What can hang from each mark:
k87: k889
k848: k522
k765: k537 k538 k889
k538: k304 k765
k889: k87 k522
k522: k889
k537: k222 k765
k328: k522
k773: k538
k304: k538

Known rows, with every way that one mark hangs from another:
[k538 k304 [k765 k537 [k889 k87 k522]]]: [ 3.07  0.17 -1.70 -3.51  0.62 -8.33 -3.98  2.08 -3.45  4.59 -2.84  2.14
  0.07  1.37  0.44 -5.16 -1.16 -2.08 -4.27  1.08  4.04]
[k304 [k538 k765]]: [ 1.51 -1.27 -2.83 -0.43  2.56 -2.90 -1.09  2.57  0.13  3.59  0.06  0.41
  0.17  0.42  2.48  0.26 -0.33  2.29 -3.12  1.44  1.30]
[k328 [k522 k889]]: [ 1.92 -1.84 -0.15 -1.13 -0.94 -3.56 -1.99  1.07  2.32  1.70 -1.85  1.94
  1.65  3.78  0.03  1.21  1.17 -1.10 -0.46  0.88  1.72]
[k765 k889]: [ 2.54 -0.49 -2.18 -1.17  0.64 -3.61 -2.91  1.37  0.53  1.39  1.63  1.94
  1.43 -0.56 -0.27 -0.25  0.03  1.01 -0.68  1.19  1.69]
[k537 k222 [k765 [k889 k522]]]: [ 0.13  1.67 -1.74  0.96 -2.51 -5.25 -5.90 -1.94  1.79  3.63  0.91  1.69
  1.86  0.48 -3.00  2.00 -1.17 -1.10  0.94 -2.53  3.22]
[k773 [k538 [k765 [k889 k87]]]]: [ 0.67 -0.33 -2.89 -1.04  1.00 -7.27 -2.36  3.64 -1.31  2.57 -1.25  0.78
 -1.31  2.22  1.82 -1.58 -1.27 -0.25 -2.99 -0.78  1.61]
[k773 [k538 k304 [k765 k537 [k889 k522]]]]: [ 2.11 -1.40 -2.16 -1.41  1.15 -5.66 -2.99  1.79 -0.22  3.01 -4.04  0.88
 -1.27  2.56  0.45 -4.69 -1.23 -1.57 -4.62 -1.54  3.70]
[k87 [k889 k522]]: [-0.35  2.61 -1.34 -0.05  0.55 -2.95 -2.02  1.12  1.00  1.49  0.31  1.26
  0.27  1.16 -2.79  0.60 -2.04 -1.28  0.57 -0.20  1.98]
[k537 k222 [k765 k538 [k889 k87 k522]]]: [-0.16  1.68 -2.65  2.22 -1.85 -8.20 -6.31 -1.08 -0.75  5.99  1.16  2.11
  0.96 -0.67 -2.58 -0.10 -0.85  0.38 -0.48 -3.80  4.36]
[k537 k222 [k765 [k538 k304] [k889 k87 k522]]]: [ 0.83  1.58 -2.92  0.62 -2.31 -8.39 -6.83 -1.81 -0.73  6.61  0.41  1.80
  1.10 -0.48 -2.74 -1.05 -1.44 -1.21 -0.15 -3.66  4.56]
[k773 [k538 k304 [k765 [k537 k222]]]]: [ 0.56 -0.85 -1.71 -1.49  0.53 -4.48 -2.98  0.76 -0.13  2.73 -4.58  0.69
  0.02  4.29  1.45 -1.35 -1.57 -4.14 -2.72 -2.70  2.63]
[k765 [k537 k222] k889]: [ 2.65  0.11 -0.97  0.13  1.95 -4.58 -4.03 -0.37 -0.34  2.15 -0.61  2.96
  2.96  0.51 -1.07  0.25  0.37 -1.29 -1.83 -0.80  3.19]
[k537 k222 [k765 [k538 k304] [k889 k522]]]: [ 0.97  0.15 -3.07  0.59 -2.21 -5.50 -6.69 -2.73  0.98  5.70  0.44  1.36
  1.33 -1.57 -3.07 -0.63 -0.96 -0.89  0.41 -3.81  4.52]
[k537 [k765 k538 [k889 k522]]]: [ 0.66 -0.88 -2.99  1.23 -0.99 -5.53 -5.17 -0.09  1.27  4.79  0.97  1.74
  0.60 -2.39 -1.45 -1.00 -0.07  4.11 -1.28 -2.41  4.03]
[k765 k538]: [ 1.15 -1.64 -2.86  0.66  0.05 -2.38 -2.69  1.66  0.10  2.71  0.51  1.71
  0.80 -0.68  0.64 -1.17  0.16  2.81 -1.29 -0.97  2.45]
[k522 k889]: [ 1.50 -0.66 -0.43 -2.31 -1.01 -2.29 -2.60  0.89 -0.04  1.05 -0.74  2.18
  3.16  1.99 -1.43  1.02  1.13  0.02  0.14  1.83  1.92]
[k538 k304 [k765 [k889 k87 k522]]]: [ 2.45  0.80 -2.62 -3.87 -1.35 -7.47 -3.82  2.12 -3.04  4.01 -0.82  1.19
 -0.63  1.02 -0.04 -4.35 -1.79 -2.45 -2.10  1.54  2.88]
[k538 k304 [k765 k537]]: [ 1.94 -1.35 -1.39 -4.14  1.26 -4.46 -2.66  1.58 -1.40  3.08 -3.47  1.45
  1.31  1.72  2.36 -2.40 -0.79 -2.09 -2.64  1.09  2.60]
[k538 k304 k765]: [ 1.37 -0.91 -2.42 -4.50 -0.92 -3.36 -2.68  1.57 -0.85  2.81 -1.35  0.50
  0.58  1.08  1.95 -1.44 -1.71 -2.42 -0.54  1.36  1.43]
[k765 [k889 k522]]: [ 2.40  0.39 -2.05  0.05 -0.86 -3.59 -3.33  1.04  0.29  1.57  1.41  1.76
  0.34  0.46 -1.89 -2.17 -0.53  0.98 -1.14  0.62  2.79]
[k848 k522]: [-0.25  0.41 -1.55 -1.19 -2.82 -2.71 -1.75  1.11  0.81  2.51  0.08  1.23
  0.36  2.36 -0.34  1.30 -0.10 -0.04 -0.06  1.00  0.44]

Rows:
[ 2.73 -1.16 -3.05 -5.07  0.09 -4.46 -3.28  1.23 -1.31  2.90 -0.34  0.83
  0.81 -1.01  1.57 -2.03 -1.04 -2.16 -1.26  1.92  1.88]
[k538 k304 [k765 k889]]
[ 1.47 -0.99 -3.18 -0.24 -1.34 -5.87 -5.54 -0.75  1.22  5.50  0.43  1.51
  0.73 -2.34 -1.76 -2.21 -0.73  2.31 -1.18 -2.16  4.37]
[k537 [k765 [k538 k304] [k889 k522]]]
[ 2.64  0.40 -1.72 -3.97  1.20 -8.18 -4.39  0.57 -3.71  4.41 -2.56  2.20
  1.57  0.96  0.75 -2.25 -1.02 -4.61 -2.67  0.44  3.26]
[k538 k304 [k765 [k537 k222] [k889 k87]]]
[-0.17  2.89 -1.74  1.24 -2.77 -8.36 -6.07 -1.03  0.13  4.61  0.99  2.15
  1.46  1.65 -3.16  1.50 -1.61 -1.38  0.44 -2.34  3.34]
[k537 k222 [k765 [k889 k87 k522]]]
[ 3.21 -2.07 -2.49 -0.38  5.32 -4.89 -1.62  2.49 -0.75  4.17 -0.92  1.54
  0.89 -1.14  2.07 -0.93  0.61  2.93 -5.54  1.46  2.66]
[k304 [k538 [k765 k537 k889]]]
[ 0.74 -1.42 -3.10 -0.95  0.99 -4.45 -2.15  2.78  0.23  1.77 -1.13  0.38
 -1.07  1.45  1.75 -0.98 -0.85  0.07 -2.61 -1.00  1.67]
[k773 [k538 [k765 k889]]]
[ 3.60 -1.71 -2.29 -0.74  2.10 -4.73 -4.90 -1.50 -1.12  4.34 -1.14  2.78
  2.36 -2.07 -0.91 -2.61  0.59 -1.35 -2.67 -2.26  4.89]
[k765 [k537 k222] [k538 k304] k889]
[ 2.54 -0.15 -2.12  1.31  2.36 -7.80 -4.64  0.39 -3.02  4.59 -0.65  3.56
  1.92 -0.81 -0.63 -1.88  0.79  0.53 -3.60 -2.25  4.44]
[k765 [k537 k222] k538 [k889 k87]]
[ 3.26  0.45 -2.16  0.37  0.38 -8.07 -5.51 -0.49 -3.11  5.58 -1.76  3.12
  0.89  0.28 -2.36 -5.17 -0.40 -1.50 -3.80 -2.61  5.75]
[k765 [k537 k222] [k538 k304] [k889 k87 k522]]
[ 1.48  1.28 -1.44 -0.96  0.64 -7.96 -4.36  1.51 -3.94  4.02 -1.91  2.30
  0.37  1.58 -0.34 -2.57 -0.60 -2.31 -3.55 -0.30  3.96]
[k538 [k765 [k537 k222] [k889 k87 k522]]]
[ 2.60 -2.21 -1.85 -0.73  1.74 -3.81 -3.39  0.76 -0.30  3.87 -2.47  2.51
  1.67  0.00  0.77 -3.53  0.22  1.34 -3.31 -1.41  3.91]
[k765 k537 [k538 k304]]
[ 2.78 -1.81 -3.29 -0.88  3.45 -3.88 -1.62  2.38 -0.18  3.83  1.07  0.55
  0.40 -1.66  1.94  0.00 -0.01  2.47 -3.57  1.86  1.75]
[k304 [k538 [k765 k889]]]
[ 1.15 -1.04 -1.61  1.89  1.53 -3.60 -3.87 -0.29 -0.65  3.49 -1.59  2.79
  2.09  0.43 -0.04 -0.76  0.78  0.52 -2.39 -3.02  4.05]
[k765 [k537 k222] k538]
[ 0.65 -1.28 -2.66 -2.26 -0.19 -3.74 -2.16  2.22  0.53  2.15 -2.98 -0.17
 -1.09  3.50  1.89 -1.95 -2.00 -2.24 -2.00 -1.12  1.45]
[k773 [k538 k304 k765]]
[ 2.60 -0.50 -3.26 -0.87  3.39 -6.53 -1.80  3.36 -1.88  4.61  0.89  0.94
  0.12 -0.58  1.93 -0.58 -0.43  2.42 -4.05  2.01  1.62]
[k304 [k538 [k765 [k889 k87]]]]
[ 2.65 -0.23 -2.41  0.05  4.44 -7.39 -2.64  1.88 -2.27  5.25 -1.09  1.79
  1.10  0.15  1.50 -0.24 -0.04  0.41 -4.75  0.49  3.00]
[k304 [k538 [k765 [k537 k222] [k889 k87]]]]
[ 1.17 -0.52 -3.32 -0.47 -1.01 -5.43 -6.26 -2.73  0.97  5.40  0.65  1.47
  2.45 -2.68 -1.58  1.13 -0.43 -0.78  0.84 -3.42  3.66]
[k537 k222 [k765 [k538 k304] k889]]
[ 3.62 -0.94 -2.34  0.51  0.62 -4.81 -5.34 -1.53 -1.29  4.57 -1.48  2.58
  1.25 -0.94 -2.44 -4.47  0.21 -1.23 -3.23 -2.76  5.77]
[k765 [k537 k222] [k538 k304] [k889 k522]]
